In the rows, 128 means zero.
Known rows, with every step that occurs
vasu/nopa/zirut/pesop: [118 145 169 164 158 137 108 156 134  63 141 173 136 122 153 148 104 134
 171 104 125 147  72  96]
zomig/nopa/vasu/pesop/zirut: [ 91 148 196 174 113 131  97 144 113  48 200 195 114 123 139 141 121 110
 155 122 132 117 125 117]
limi/zomig: [163  86 196 185 121 118 124 156 140  91 124 132 123 125 134 125 123 128
 163 113 128 150 128  96]
rori/pevo/nopa/zirut: [163 125 174 130 135 120 130 178 111  71 119 167 148 128 125 102 139 134
 180 114 120 145  95  94]
zomig/pesop/zirut: [165  97 180 202 148 120 115 161 129  90 144 179 126 115 126 116 138 119
 144 111 115 129 123 114]
zirut/pesop/pevo/nopa/vasu: [150 160 171 126 135 167  97 168 119  79 163 179 123 134 127 180 120 142
 167 117  98 144  91  94]
nopa/zirut/pesop: [113 120 210 169 152 107 119 158 118  86 126 179 129 124 138 135 120 128
 149 104 112 147  80 103]
nopa/vasu/pusen: [103 125 169 153 125 115 104 162 134  76 208 147 110 133 112 145  94  95
 161 137 121 151 134  97]
pesop/vasu/pusen: [ 98 139 149 162 119 119 120 171 132  58 173 134 105 126 112 111 103 108
 191 131  95 150  88  87]
limi/vidir: [168 122 144 172 135 117 112 159 123  94 112 147 117 114 171 105 110 142
 127 114 123 163 116 100]
zomig/nopa/zirut: [130 132 144 163 123 106 122 153 106  60 130 173 117 123 146 103 110 135
 189 117 128 136 115 115]
pevo/nopa/vasu: [134 127 151 134 114 135 121 161 118  95 156 154 132 136 133 133  97 127
 165 113 129 147 126  91]
zirut/pesop/vasu/nopa: [ 94 166 159 164 134 146 116 164 139  60 152 148 126 123 154 155 100 144
 178 103 102 153  49  77]
pevo/nopa/vasu/pesop: [ 96 148 179 140 128 158 112 150 123  69 169 163 136 133 144 130 110 117
 153 111 144 138 109  97]
pesop/pevo: [170 115 123 155 130 128 104 176 115  85 139 142 102 122 138 121 128 138
 185 122  91 150 124 112]
pesop/vasu: [107 121 144 166 115 104 129 169 119  84 136 133 116 123 135 109 109 131
 175 108  99 149  88  84]
zomig/nopa: [144 124 131 166 111 121 122 156 111  70 136 149 107 126 159 111 103 143
 175 119 116 154 126 124]
mose/vidir: [137 123 150 169 139 111 104 165 123  87 126 157 119 120 156 101 103 140
 124 124 120 151 125 107]
vasu/nopa: [146 126 110 164 129 139 112 163 132  76 147 130 124 122 166 121  94 137
 185 112 123 158 121 107]
zomig/pesop/vasu/nopa: [125 161 128 179 143 146 124 160 146  52 153 135 135 115 151 135 107 140
 181 105 134 137  71  74]
zirut/pesop/vasu: [ 97 139 192 168 131 117 126 164 124  83 135 152 117 125 128 143 115 136
 146 104  91 156  55  87]
nopa/vasu/pesop: [ 79 132 199 160 132 125 109 149 124  79 182 154 122 126 144 143 112 111
 125 112 144 144 110 102]
nopa/zirut: [123 103 161 165 138  95 125 161 111  89 124 161 126 123 137  97 116 124
 170 111 123 141 116 103]
rori/pevo/nopa: [178 121 169 135 123 137 129 182 117  82 124 141 134 132 138 110 130 144
 164 116 107 163 107 103]
rori/pevo: [152 103 176 154 127 104 123 179 119  93 141 134 121 125 141 122 138 136
 141 116 103 169 114 105]

Rows
[144 135 185 156 157 122 100 168 115  75 134 189 117 120 128 145 138 136
 179 114  95 139  77 104]
nopa/zirut/pesop/pevo
[145 162 167 155 143 135  99 158 107  47 140 203 108 121 142 149 131 149
 194 121  97 132  78 116]
zomig/nopa/zirut/pesop/pevo
[156 129 173 161 145 139  99 172 121  86 137 167 105 123 141 156 130 145
 163 117  80 157  91 114]
zirut/pesop/pevo
[114 168 220 128 139 131 133 176 115  56 124 184 150 128 114 138 145 143
 179 104  99 141  20  67]
rori/pevo/nopa/zirut/pesop/vasu
[148 121 143 145 135 125 128 163 110  81 108 169 140 128 131  88 112 130
 193 108 127 137 110 101]
pevo/nopa/zirut
[ 93 155 119 155 133 117 120 165 129  46 145 150 135 118 142 114 102 129
 218 105 127 127  75  69]
pesop/vasu/nopa/zirut
[172 140 115 132 137 144 110 173 106  69 120 177 127 125 124 103 128 140
 221 119 108 124 110 102]
pesop/pevo/nopa/zirut
[145 133 179 119 113 131 120 177 119  85 169 149 140 137 129 145 124 132
 140 118 120 156 112  86]
rori/pevo/nopa/vasu
[143 162 158 134 154 167 103 163 111  47 128 186 131 120 138 104 140 131
 215 115 121 117  88 106]
vasu/pesop/pevo/nopa/zirut
[149 162 147 149 161 155  91 167 129  50 149 181 124 119 144 160 122 144
 202 113 103 135  72  97]
vasu/nopa/zirut/pesop/pevo
[149 142 224 132 148 134 123 173 117  71 120 188 150 131 128 140 142 139
 158 107 110 153  55  97]
rori/pevo/nopa/zirut/pesop
[102 156 155 151 106 126 105 152 128  45 217 158 101 134 124 147  88 107
 176 142 127 147 133 109]
zomig/nopa/vasu/pusen
[ 86 170 189 166 124 111 125 151 111  41 135 189 120 124 130 136 116 140
 179 107 108 133  43  88]
zomig/nopa/zirut/pesop/vasu
[116 135 148 154 104 112 111 150 114  71 177 157 110 131 144 146  94 131
 156 120 133 147 132 107]
zomig/nopa/vasu
[136 136 190 148 150 140 123 158 115  78 107 187 141 130 133 122 116 135
 168 104 114 143  75 105]
pevo/nopa/zirut/pesop
[109 137 194 153 127 157 102 155 118  67 174 194 137 128 127 128 126 105
 160 114 128 116 118 103]
pevo/nopa/vasu/pesop/zirut
[113 153 214 124 129 150 114 166 121  62 179 160 143 133 137 150 137 123
 138 115 137 148  93  92]
rori/pevo/nopa/vasu/pesop
[ 80 142 205 166 140  99 127 160 118  70 130 176 129 122 118 131 121 129
 166 101 104 136  43  77]
nopa/zirut/pesop/vasu
[137 178 180 123 135 178  85 170 134  51 202 182 113 139 105 181 112 120
 189 139  94 145  90  97]
zirut/pesop/pevo/nopa/vasu/pusen
[ 89 182 194 142 142 148 121 164 129  38 152 187 133 132  99 125 109 112
 212 122 100 130  36  76]
pevo/nopa/zirut/pesop/vasu/pusen
[188 150 136 150 161 156 114 167 119  58 119 183 139 118 125 114 142 142
 209 116 128 117  98  99]
zomig/pesop/pevo/nopa/zirut
[146 150 173 197 138 152 122 152 168  43 143 128 144 116 135 154 121 138
 188 105 153 126  73  57]
limi/zomig/pesop/vasu/nopa
